In the rows, 128 means zero.
Known rows, with every step that occurs:
nagemed senu kapu garom: [153 123 193 122 131 139 124 107 138 105 137 113  71 143 130 132 103 133
  75 118 147 173 138 133 133 121 124 148 130 142 130 111 152  81 154 147
 121]
paneg sopak zemid garom kapu: [129 150 209 182 162  86 123 219 172  95 159 180 137 110 120  74 160 121
  70  96 137 144 140 130 154 165 105 106 115 107 166 143 100 155 153 135
 113]
kapu garom: [122 135 111 122 141 147 116 105 132 116 121  71  53 109 144 132  84 108
 145 133 130 143 112 143 134 110 136 120 123 147 133 122 139 132 132 127
 132]
sopak paneg senu ganuk: [152 141 137 144 137  97 145 127  97 130 132 120 134 162  65 111 152 131
 140  92 130 168 104 131  96 158 125 117 130 159 136 151 141 157 130  94
 122]
kapu garom ganuk senu nagemed: [138 128 148 157 145 141 118  96 108 135 124 103   4  57 162 118  94  94
 164 169 125 146  98 134 140  80 149 115 130 129 124 106 103 104 160 135
 144]
garom kapu: [118 146  86 111 132 119 121 121 145  95 123 104 114 132 136 112 133 132
  63 120 132 142 136 135 133 142 133 143 130 111 116 129 141 144 125 135
 141]
kapu garom ganuk senu paneg sopak: [130 143 159 164 144 130 116 105 105 121 140  88  22   6 183 102 100 117
 163 162 128 141 112 132 133  88 135 105 123 141 128 103  86 122 163 128
 154]
garom ganuk: [128 115 115 133 140 139 116 116 130 134 115 116 106  47 145 114 128 129
 161 174 118 122 127 136 148 128 141 126 137 129 111 120 133 110 130 142
 152]
zemid garom: [139 145 120 120 129 150 118 134 181 128 117 152  97 103 123 133 108 121
 129 131 137 142 141 140 139 138 125 155 124 128 164 117 130 131 134 181
  99]
garom zemid: [117 154 141  98 118 133 114 121 139 134 110 120 105 166 134 179 136 115
 146 140 122 120 122 124 149 135 154 143 130  99 121 152 137 134 113 119
 142]
nagemed senu: [149 135 158 144 116 127 136 112 155 140 141 127  96 163 106 128 122 152
 121 130 126 174 142 132 150 143 138 130 132 142 120 145 154 109 146 153
 127]
ganuk senu kapu: [122 178 175 116 116 120 120  99 130 119 131 123 146 129 136 128 146 141
  94 131 135 103 128 126  96 117 108 144 126 130 114  81  88  96 179 131
 157]
paneg sopak zemid senu ganuk garom: [128 100 152 181 161  79 135 199 126 125 151 172 202 144  92  83 173 132
 110  99 128  93 133 128 119 134 108  90 126 117 122 150  69 159 129 102
 129]
nagemed senu kapu: [145 129 186 119 122 128 130 113 147 113 139 139 124 157 118 129 130 150
  71 120 141 159 150 129 135 140 119 155 133 139 122 118 153  84 152 154
 126]
sopak paneg senu kapu: [143 135 179 121 129  96 133 126 102 112 133 131 154 119 109 114 161 131
  95  80 138 161 111 132 102 162 107 130 125 154 132 121 144 119 135  95
 139]
faru senu paneg sopak: [ 88 153 139 139 112 122 146 112 112 133 145 139 183 104 168 105 123 150
 165 183  96 105 130 119 155 149 124 113 116 156 148 144 184 141 107 144
 101]
paneg senu ganuk: [151 114  25 114 122 136 140 121 125 145 117 110 133 183  66 125 110 129
 139  99 136 163 107 131  87 149 133 137 132 135 135 133 150 143 100 115
 122]
faru senu: [104 138 137 114 120 138 134 105 133 140 120 119 182 154 129 127 119 137
 163 193  93 102 121 124 155 141 133 124 123 150 138 142 207 123  94 149
 109]
nagemed senu ganuk: [154 139 131 149 128 129 146 111 143 139 141 126 102 214  64 124 114 152
 130 137 133 165 142 128 127 133 140 139 139 144 129 154 146 129 149 151
 105]
senu zemid: [112 137  62  92 115 152 136 121 138 127 127  80 167 122 145 131 112 162
 146 126 126 110 156 132 117 135 117 118 132 139 131  91 134 145 142 118
 125]
garom zemid senu paneg: [108 146  66 105  94 149 122 121 113 149 108 122 134 104 176 180 128 115
 156 121 127  87 117 119 127 128 148 152 129  99 103 147 102 141  88 111
 153]
senu ganuk: [123 151  71 125 140 131 138 111 131 130 117 110 143 196  69 123 117 130
 152 147 124 112 129 135 107 129 134 139 135 142 128 139 130 157 136 130
 110]
senu ganuk garom: [135  85  64 104 147 128 131  98 130 128 115 135 147 199  67 131 130 134
 140 143 129 119 152 135 100  94 133 133 143 135 125 131 122 152 127 135
 101]
ganuk senu zemid garom: [136 172 139 117 106 151 123 113 155 140 138 110 118 104 143 130 116 157
 141 129 135 121 150 125 107 104 110 128 126 130 150  72  78 131 180 152
 123]
sopak paneg senu: [145 139 158 135 127  96 136 127 108 132 136 121 129 121 101 116 158 132
 132  85 125 175 107 134 111 167 123 109 124 158 128 144 145 143 129  96
 141]
nagemed senu paneg: [132 142 118 147  95 140 145 114 137 144 146 130  92 119 145 131 108 161
 140 123 127 174 152 127 145 144 134 129 130 146 123 137 146 118 155 154
 116]
nagemed senu ganuk garom: [163  86 130 135 134 124 139  99 140 138 140 143 106 214  62 130 126 152
 121 138 134 171 161 130 124 103 138 130 142 140 122 146 142 127 142 154
  99]
ganuk garom zemid senu: [135  65  94  83 124 130 110 100 129 141 108 148 140 141 138 178 151 117
 125 125 131 104 147 128 127  86 145 136 136  88  96 135  99 131  81 123
 146]
sopak paneg senu zemid: [145 131 135 122 122 114 144 131 103 129 141 100 149 114 117 115 147 152
 134  82 130 166 123 131 105 161 116 103 129 157 136 119 142 149 134  88
 132]

Rows:
[127 141 146 100 139 149 105 110 129 115 111  78  27 133 152 173  92  93
 151 141 133 142 109 130 143 100 153 133 123 110 132 141 134 129 119 113
 138] : kapu garom zemid
[133  60 109  68 126 132 105 100 121 123 104 155 159 140 143 179 155 115
  94 121 142  93 150 127 117  85 132 149 137  87  96 119 101 110  86 123
 147] : ganuk garom zemid senu kapu
[109 153  97 127 105 120 126 129 109 143 125 134 138 102 177 160 141 117
 146 117 125  92 117 120 133 136 143 140 125 102 106 153  90 146  90 105
 154] : garom zemid senu paneg sopak
[124  94 131  92 137 139 130  90 119 136 114 142 176 222  87 154 128 126
 165 203 103  98 138 115 140  93 146 131 134 123 141 157 190 138  82 143
  84] : faru senu ganuk garom zemid
[161  70  43  88 125 136 128 111 123 142 111 132 118 203  71 159 125 124
 132 102 141 169 123 126  91 117 144 141 137 111 127 140 144 143  83 115
 120] : paneg senu ganuk garom zemid
[105 197 150 165 104  96 142 111 118 139 158 130 119  85 166 105 143 157
 150 132 120 123 131 122 112 129 116 111 118 142 127 110  67 142 179 126
 149] : ganuk senu paneg sopak
[159 105 199 127 144 146 117 107 133 104 134 115  58  99 138 125 104 130
  84 138 149 169 138 131 146 112 130 143 135 136 127 108 149  67 153 151
 130] : nagemed senu kapu garom ganuk
[ 93 167 100 151 115 103 147 127 119 121 150 136 138  72 173 105 131 149
 147 122 117 131 139 131 131 157 120 115 119 149 137 128 111 152 141 126
 125] : senu paneg sopak
[ 98 124  82 165 108 147 136 213 130 143 130 138 197  76 151 119 136 127
 147  86 122  79 123 123 129 148 107 105 122 114 111 134  93 142 134 108
 145] : sopak zemid senu paneg
[116 174 142 158 106 106 144 101 123 162 134 158  95 166 128 124 137 118
 145 141 117 133 109 124 118 121 136 124 128 125 119 115  92 118 171 139
 131] : ganuk senu nagemed
[148 125 126 122 111 145 142 117 150 136 147 100 118 154 127 131 110 172
 124 123 133 164 163 127 138 136 128 120 134 146 127 114 150 122 154 143
 117] : nagemed senu zemid
[113 124  34 148 110 119 146 117 109 163 114 156 152 138 139 126 125 102
 139 117 122  94 102 131 120 140 139 144 135 125  98 136 102 125  92 129
 138] : zemid senu nagemed
[124 144  79 108 120 137 123 121 116 148 105 118 140 181 110 173 131 106
 150 130 131  84 110 121 112 119 153 157 135  98 103 159  99 148  87 105
 147] : garom zemid senu ganuk
[111 128 194  79 133 154 115  98 117 101 111 110 142 152 157 154 105 108
 118 186 116  96 112 116 154 110 132 149 122 131 148 122 204  91  92 135
 109] : faru senu kapu garom zemid
[102 147  45 152 104 111 143 129 105 142 139 128 177  55 176 107 132 137
 142 107 125  88 125 133 113 147 120 126 121 144 104 128  78 152 100 116
 154] : zemid senu paneg sopak
[134 142 155 150 134 133 115 101 125 146 127 115  94  47 145 113 139 137
 162 178 118 117 122 128 132 111 137 121 135 125 104 104  94 102 161 140
 168] : garom ganuk senu
[102 134 166  91 124 139 127 103 126 111 117 132 210 151 139 128 125 134
 114 181 109  84 129 121 142 134 112 148 124 144 137 116 205  95 101 147
 108] : faru senu kapu
[118 109 180  97 146 155 116  95 108 104 111 107 145  90 160 122 102 114
 126 200 115  94 115 124 150 106 126 139 124 146 144 104 203  83 102 148
 115] : faru senu kapu garom ganuk
[161  99 126 127 148  89 137 119  99 109 133 130 127 161  68 105 165 131
  91  87 141 180 123 132  97 130 126 118 134 140 128 145 136 158 123  98
 121] : sopak paneg senu ganuk garom kapu
[115 119 109 160 126 135 128 209 140 143 125 135 201 115 121 115 146 121
 131  91 122  80 117 125 131 152 109 105 123 111 106 141  98 134 128 103
 151] : sopak zemid senu
[ 98 133 130 136 114 127 150 106 118 153 121 165 157 188 130 125 118 110
 165 194  92 113 106 121 168 141 143 128 127 137 144 152 206 116  97 151
  82] : faru senu nagemed
[111 150 205 186 152  77 133 210 145 118 160 156 169 131 115  81 167 134
 115 108 120 121 129 128 151 167 108  88 117 128 140 150 106 148 157 108
 131] : paneg sopak zemid
[130 132 173 155 138 150 118 224 184 128 127 169 134 114 111 118 128 116
 126 101 131 127 138 131 154 149 109 116 120 108 166 130 121 134 161 153
 102] : sopak zemid garom
[126 110 151 100 157 151 102 106 117  87 112  98  86  55 164 124 101 108
  98 146 145 116 120 137 124 104 117 151 130 134 125  81 134  82 140 130
 146] : senu kapu garom ganuk
[161 103  25  84 109 166 128 140 153 120 123 106 118 103 135 128  96 142
  86  71 154 184 140 131 103 147 116 143 127 117 159  89 149 140 100 141
 118] : paneg senu zemid garom kapu
[123 115  80 103 129 145 116 109 110 114 110  95 154  87 159 133 109 109
  90 106 145  79 113 136  99 112 112 153 126 130 104  96  98 105  99 114
 161] : zemid senu kapu garom
[ 86 147 165 157 117 120 148 163 120 132 149 150 201 108 161  99 132 145
 164 167  95  98 129 114 163 154 117  97 113 148 156 150 180 142 118 133
  98] : faru senu paneg sopak zemid
[107 116 104 178 121 124 141 215 128 154 126 172 177 140 124 112 145 103
 133  89 121  91 106 121 137 151 120 107 126 103 111 144  97 132 129 109
 131] : sopak zemid senu nagemed
[131  72 127  78 133 128 108  99 140 130 114 151 113 162 131 178 150 123
 129 140 129 130 155 128 140  90 145 131 134  94 112 137 125 127 106 130
 129] : ganuk garom zemid
[140 144 195 188 118 119 144 180 158 131 170 178  95 100 139 105 126 151
 117 101 137 185 155 123 163 156 119 115 120 132 161 143 121 128 172 162
  94] : nagemed senu paneg sopak zemid garom
[134  91  90  92 146 127 123 105 126 128 110 141 127 218  72 161 137 123
 142 148 133 119 148 126 110  85 147 141 142 106 126 147 123 151 115 126
 102] : senu ganuk garom zemid
[128  81  83 150 146 126 127 199 135 119 124 143 198 155  91 108 154 120
  93  91 137  84 136 123 112 116 113 113 133  95 106 140  90 152 123 105
 133] : sopak zemid senu ganuk garom kapu
[125 148 220 185 157  92 125 220 168 114 157 183 147 111 116  84 154 126
 108 103 131 132 136 132 156 163 103 100 114 121 168 140  97 147 157 136
 109] : paneg sopak zemid garom
[162  67  21 100 129 131 135 108 123 142 113 127 135 186  64 131 120 131
 130 100 141 169 127 134  82 125 133 132 137 132 129 126 147 142  92 123
 117] : paneg senu ganuk garom
[152 131 205 112 137 108 121 124  94 104 128 114  95 120 123 143 143 110
  98  79 143 171 100 127 110 141 123 131 125 136 138 130 142 118 126  85
 141] : sopak paneg senu kapu garom zemid
[121 135 166  77 144 147 103 111 124  87 108 103  86 129 157 166 107  98
  87 125 148 118 119 128 124 106 125 158 125 113 133 106 137  95 130 116
 136] : senu kapu garom zemid
[120 134  85 107 118 161 114 110 107 128 110  77  50  88 185 175  87  92
 158 119 134 115 104 128 132  96 152 138 123 111 119 135 110 139 100 109
 149] : kapu garom zemid senu paneg
[118 146 181 188 130 117 124 161 114 141 150 143 110   7 169  90 152 141
 162 154 119 115 127 119 140 120 121  92 126 125 119 110  70 120 184 125
 161] : garom ganuk senu paneg sopak zemid
